Each row comes from the steps of one walk. Every step used is in the known rows, and no mark comes twice. Write the walk behind each row, first mark first.
Known rows:
q n j x r f: [ 16   5   8  14 -35 -32  -2  -9  -7   2  41   0 -52   3 -10  -4  10 -21
   8  -3 -31  -8  -2   0   0 -47  -5   1  30 -27  24]
e r: [  3   6   1   9 -23  19 -36 -15  -8  -5 -10   3  -7  -2 -15   3  -7  -6
  12   6   2 -11  -5  10  69  -9   6 -25  18   1  14]
t r e q: [ 10  36 -21   3 -29 -18 -31 -53  17   6   1  -3  10 -21 -18 -13   3 -18
 -20   1  -1  -6  -9  15   1 -19 -15 -45  22   5  11]
f r: [  0  15 -12   8 -13  14  -6   3  -7  -8  55  -4 -47  -7 -17  10 -18  -5
  14   3 -26  -2 -12   4  53  -3  -7   7  15 -10  18]
x j n q e r: [  6   2 -27  -2 -26   1 -39 -36  -4   1 -11  -2 -19 -11 -14   9  12  -8
  -9  18  -4 -24  -7 -11  60   0  -4  -4   9  -5  15]
q e r: [  4   6   3   5 -21   4 -35 -34  19   0 -13   2  -9  -8 -14   9   3  -5
   8  19  -3 -26 -10 -20  62   7   9 -16  10   0  10]
f r e: [  3  55 -11   8 -10 -17 -25 -33 -16   0  50  -3 -29 -17 -18  -7 -18 -17
  13  -5  -9  24  -9  14   6   1 -19   9  22   6  12]
r x j: [  8  19 -11 -12 -12  15 -11  -7  -9  -5  -6  -2  -1 -27 -17  -6  68 -10
   8   0 -11 -16  -4  -6 -21 -11 -68  -1  20 -22  -3]
q x r t: [ 22  -7 -25 -14 -37  27 -39  -3  10 -25 -14  -2 -10 -19 -19 -54  -1 -26
   5   7  -7  -7   3   1 -10  -4  -8 -35  16  -1   3]
r f: [ 13  -2   0  10 -23 -20  -8   8  -8   2  56  -3 -62  -4 -13  18 -12 -13
   8  -1  -6 -23  -6  -3 -24 -13   8  -2  26 -24  10]
f r x j n q: [  6  14 -74  -2 -21   8 -14   3 -54  -3  22 -13 -42 -15 -11   2 -16 -11
 -26  -3 -12 -13  -6  23   3 -18 -37  24  18 -21  22]
n q x j: [  6   6 -16 -26 -14  11  -3 -20  -6  -1 -19  -9  -1 -26 -14  24  73  -9
 -15  34  -7   9  -8  -4  -8   3 -17  -8   8  -9  -8]
n j x r: [  6  22  -9  18 -26 -10  10 -15  -8  -6 -15  -2   9   4  -4 -22  19 -17
   6  -7 -37   9  -3   6  34 -56 -21 -46  28 -10  26]
t r: [  5  15   0  12 -27  -1 -15  12  -3   2 -24  -1  12 -13 -18  -9  10  -8
  -8   8 -14  -5 -18  -5  59 -11   3  12  21  -5  14]
q e r x j: [ 10  16  -4 -16 -17  13 -30 -26   3  -1 -11   1  -3 -28 -18  -6  73 -10
  10   8 -13 -22  -4 -17  12  -2 -64  -4  14 -22   0]
n q: [  2   8 -24  11 -18   3  -3 -19 -54  -2   2 -10 -13  -5 -10  10 -33  -6
 -31   8   0 -14  -7  25  -5 -11  -3  14  22 -12   3]
j n q: [  2   8 -72  11 -21   1  -4   8 -52  -2   4 -14 -27  -4  -7  11 -49  -8
 -32  -1   1 -13  -9  26 -11 -21  -1  15  20  -9  21]
r x j n q: [  6  12 -73  -1 -19   4 -11   3 -54  -1   3 -12 -26 -14  -9   3 -13  -9
 -29  -3  -5 -16  -6  23 -19 -21 -34  18  20 -18  17]
j n q e r a: [  2  42 -47   5 -44  -1 -38  -7  -5   4  -3  -2  -7  -7 -12  -9 -31 -13
  -1  13 -32   0  -4  56  11  -2  -3   1  14  -2  34]
e q n j x: [  7  35  -7  43 -14  -8  19 -21   9  -4 -13  -8   3  -1  -2  10   0 -10
 -11 -11  -3  -6 -19   1 -18 -72 -15   8  29  -3  42]
n q x: [  6   7 -23 -19 -15   9  -2 -13  -4   1 -19 -12  -8 -14 -10  28 -13  -7
 -23  38   0   5 -15   3 -13  19  25 -11  10  -5   1]
a r t: [ 19   2 -21  11 -25  35 -28  16  -6 -28 -30  -2 -27 -25 -10 -49 -17 -24
   7 -11   1 -32 -15  -1  -9 -12 -10 -20  21   0   6]
j n q x: [  5   8 -57 -20 -16   8  -3   4  -5   3 -17 -14 -19 -12  -7  29 -25  -8
 -24  32   1   6 -17   4 -17  12  26 -11   9  -2  13]
j x: [  4  31   3  43  -7  -4  14   3  -7  -4   1  -4  -8   1  -7  13 -41  -9
   4 -21  -3  -5 -20   5 -13 -43 -13  -6  30  12  30]
q n j x r: [  6  22  -1  19 -27 -11  10 -21  -4  -5 -21  -1  10   4  -4 -21  23 -17
   4  -2 -38  11  -4   6  30 -57 -20 -18  26  -8  25]
t r a: [  3  51 -21  11 -46   0 -20  19  -5   4 -13  -2  17 -12 -18 -22 -10 -15
   1   9 -41  16 -10  58  13  -9  -7  13  22  -4  27]
x r: [  3   5  -5  -4 -30  -1  -2 -12  -8  -6 -13   2   7   1 -12 -22  20 -15
   8   8 -37   2   4  10  36 -18  -9 -43  21  -8   1]
e q x j: [  7   6 -16 -28 -17  12  -6 -28  29  -2 -19  -7   6 -28 -15  24  88 -10
  -7  31  -9   1  -7 -11 -10  -3 -19 -44   7  -5  -6]
f r e q: [  7  36 -26   2 -23 -11 -27 -56  16   1  40  -4 -19 -19 -18  -4  -9 -17
 -10  -2  -6  -5  -6  20  -1 -16 -20 -48  19   2  13]
f r e q n j: [  7  32 -24   9 -23  -7  -2 -44  14  -2  -1  -9  -2 -13  -7   2  45 -11
 -13  16  -7   2  -9   0  -2 -47  -9  19  19 -23  24]
a r: [  2  18  -1  10  -9  14  13  16  -7  -7 -49  -1 -16 -16   0  -2   7 -12
  10   5 -23 -21 -25  -3  35  -9   5 -34  20  -4   3]
a r e q n j: [  7  32 -21   9 -21  -7   5 -41  13  -2 -36  -7   8 -17  -1  -3  53 -14
 -14  15  -5  -4 -13  -2  -9 -49  -5   6  20 -20  19]

Which walk is each row?
[ 22  -5 -19  11 -34  37 -61  -4  -8 -26  -2   1 -21 -17 -21 -46 -26 -21
   9 -10  19 -25  -1   8  16 -12 -10 -13  19   3  14]	e r t
[ 15  -7   8   4 -30 -22 -34 -18   9   6  50   1 -67  -5 -16  17  -5 -13
  12  10  -6 -34  -6 -18  24  -1  14  -7  19 -21  14]	q e r f
[  9  24   7   2 -29 -10 -17 -60  21  -1 -16   2   8 -11 -14  -9  16 -17
 -15  18 -10   1  -4  19 -20 -28 -11  30  20   4   3]	x r e q n
[  8  22  -8 -12 -11  17  -7  -1 -10  -6 -28   0  -6 -32 -11 -12  74 -12
  11   1 -22 -20 -12  -8  -1  -9 -66 -13  20 -24  -3]	a r x j
[  8  22 -14 -30 -15   5 -10 -35  27   0 -30  -4   4 -37 -13  13  91 -16
  -4  29 -12   7 -12  -9  -5   0 -22 -50   9  -1  -6]	a r e q x j
[  7  27   6   8 -24  -9 -15 -54  22   0 -12  -1   5 -12 -14   1   7 -15
 -18  17   2  -3  -8  16 -35 -25  -6  41  20   5   5]	r e q n
[  5  42 -32 -18 -50   2 -16 -10  18   1 -12  -2  16  -8 -13 -22   4 -20
   4  25 -57  22   4  64  -9  -6  -6 -53  15  -4  19]	e q x r a
[  8  14 -71  -1 -26   3 -18   6 -53   2  -5 -12 -21 -17 -11  -4  -7 -11
 -32  -1  -9 -13  -9  19   3 -21 -34  25  20 -19  20]	t r x j n q
[  3  11 -75   0 -14   5  -2  31  -4  -5  -5  -8 -19 -13  -9  12  29 -10
   2  -7  -8  -5  -9  -1 -15 -28 -22  -6  16  -2  23]	x j n
[  9  39 -19   7 -28 -21 -21 -64  16   2   8  -1   6 -12 -13 -19  -4 -23
 -12  -6 -12  -1  -1  24 -11 -35 -27 -70  25   9  14]	j x r e q
[  4  18 -15  14 -18   0  14 -15   2  -5 -28  -9  10  -6  -3   9  48  -5
  -9  17  -2  -3 -10  -8 -11 -46   2  38  20 -24  19]	q n j
[  9  31  10  13 -27 -14 -14 -59  21  -1 -14   2   7  -8 -13  -8   4 -19
 -15  10 -11   3  -7  20 -22 -39 -15  30  23   8  12]	j x r e q n
[  6   2 -39 -25 -31   1  -6 -11  -7  -1 -24  -5  -3  -4  -9  -8   7 -15
 -11  29 -35  13   0  12  29  -2   8 -44  13  -9   7]	j n q x r
[  5   5 -47  -1 -15 -18  -3 -27   1   4  -5 -11 -21 -17 -10  20   7  -7
 -28  21 -10 -30 -13 -26 -20   3  -7  21   9 -10   7]	x j n q e
[ 22   3 -18  16 -36  20 -32  -2  -7 -27  -2  -1 -14 -12 -16 -61 -24 -27
   7 -20  -8 -14   0   9 -11 -35 -27 -23  25   5  17]	j x r t
[ 20   0 -27   8 -28  35 -41   8  -5 -28  44  -5 -49 -20 -22 -41 -34 -19
   9 -12   0 -19  -6   4   5  -8 -19   9  18  -5  16]	f r t
[  8  21 -18 -32 -17   5 -16 -40  26  -1   6  -6  -7 -33 -18  17  83 -14
  -2  29 -14  15  -8  -6   1   2 -27 -37   7  -3  -2]	f r e q x j
[ 24  -8 -46   6 -36  25 -64 -13  -4 -22  -1  -4 -32 -19 -19 -41 -36 -20
  -6  -4  17 -36  -4  -4   9  -7  -8   1  14   1  20]	j n q e r t
[  6   9 -83 -17 -18   5  -5  18  21  -2 -12 -10 -18 -19  -8  20  37 -10
  -6   9  -7  -3 -11  -5 -18 -19 -12 -33  10   0  25]	e q x j n
[ 15  -6   6   8 -31 -12 -34  -3 -10   2  51   1 -65  -2 -17  13 -12 -13
  14   1  -3 -23  -3   3  29 -12  12 -13  24 -20  17]	e r f
[ 14   2   4   7 -21 -15  -2  17  -8   0  25   1 -72 -10  -6  10  -3 -18
  13   0 -20 -31 -18  -7   5 -11  11 -20  26 -25   8]	a r f
[  6  58  -1  14 -18 -33 -17 -43 -16   2   4   1   7  -9 -13 -28  -9 -26
  11 -12 -17  29  -4  20  -9 -24 -28 -22  29  14  13]	j x r e
[  6  60  -1  16 -21 -34 -15 -50 -13   2  -7   0  11  -9 -10 -29  11 -26
   6  -7 -19  33  -4  16 -12 -38 -28   2  29   7  17]	q n j x r e
[ 15  -7   2  -2 -34 -24 -12  -3 -10   1  50   0 -55   0 -14  -4   7 -20
  12   2 -30 -15   3   2   6 -19   1 -25  26 -27   7]	x r f
[  8  31 -19  11 -27 -12  -6 -42  14   1 -28  -8  19 -15  -7  -5  56 -12
 -20  17  -3   0 -12  -3  -1 -50  -5  22  21 -21  22]	t r e q n j
[  8  28 -23  11 -22  -9   1 -45  13  -1 -20  -9  13 -12  -5   1  49 -11
 -17  16   2  -2  -8   1 -22 -51  -6  14  20 -21  20]	r e q n j
[  7  35 -25   4 -22 -15 -23 -57  16   3  11  -5   2 -17 -15  -4  -5 -17
 -14  -1   6  -9  -4  19 -30 -20 -16 -55  21   6   7]	r e q
[  9  32 -24  -4 -31 -18 -25 -65  16   2   6  -1   9 -16 -15 -20   8 -21
 -12   1 -11  -4   3  23  -9 -23 -22 -72  21   4   4]	x r e q
[  6  18 -80  -5 -14   8 -11  31  -6  -4  -2  -8 -22 -18  -9   0  23 -11
   5 -13 -10 -14  -8  -1 -26 -24 -45  -2  19 -12  25]	r x j n
[  6  47  -9 -15 -20 -26 -24 -44   0   4  -8  -1   9 -17 -15 -20  14 -24
   8  14 -16  36  -1  11 -10   5  -8 -33  19   9   0]	q x r e
[  3  57  -3   9  -7 -17 -13 -24 -15   1 -23  -1  -7 -23  -8 -16  -1 -24
  11  -4  -8  11 -18   8  -7  -2 -12 -18  25  10   2]	a r e
[ 25  -9 -29 -16 -41  27 -42 -15  20 -24 -13  -2  -9 -21 -19 -55   0 -27
  -2   7  -8 -13   3   3 -11  -8  -9 -52  15  -1   4]	e q x r t
[ 23  -9 -53 -15 -40  25 -40   2  -7 -24 -11  -6 -21 -19 -15 -54 -19 -27
  -7   3  -6  -8   2   9 -13  -9  -7 -27  15  -3  12]	j n q x r t
[  3  42 -22   5 -43   2 -37 -20  -6   5  -2  -2   0  -8 -15  -8 -25 -14
  -1  18 -32   0  -2  55  15   3  -4   1  14  -3  24]	n q e r a
[ 15   3   7  14 -32 -30  -6  -2 -10   1  51   1 -56   3 -11  -3 -10 -21
  12  -9 -30 -12  -2   3   2 -35  -5 -24  31 -20  19]	j x r f
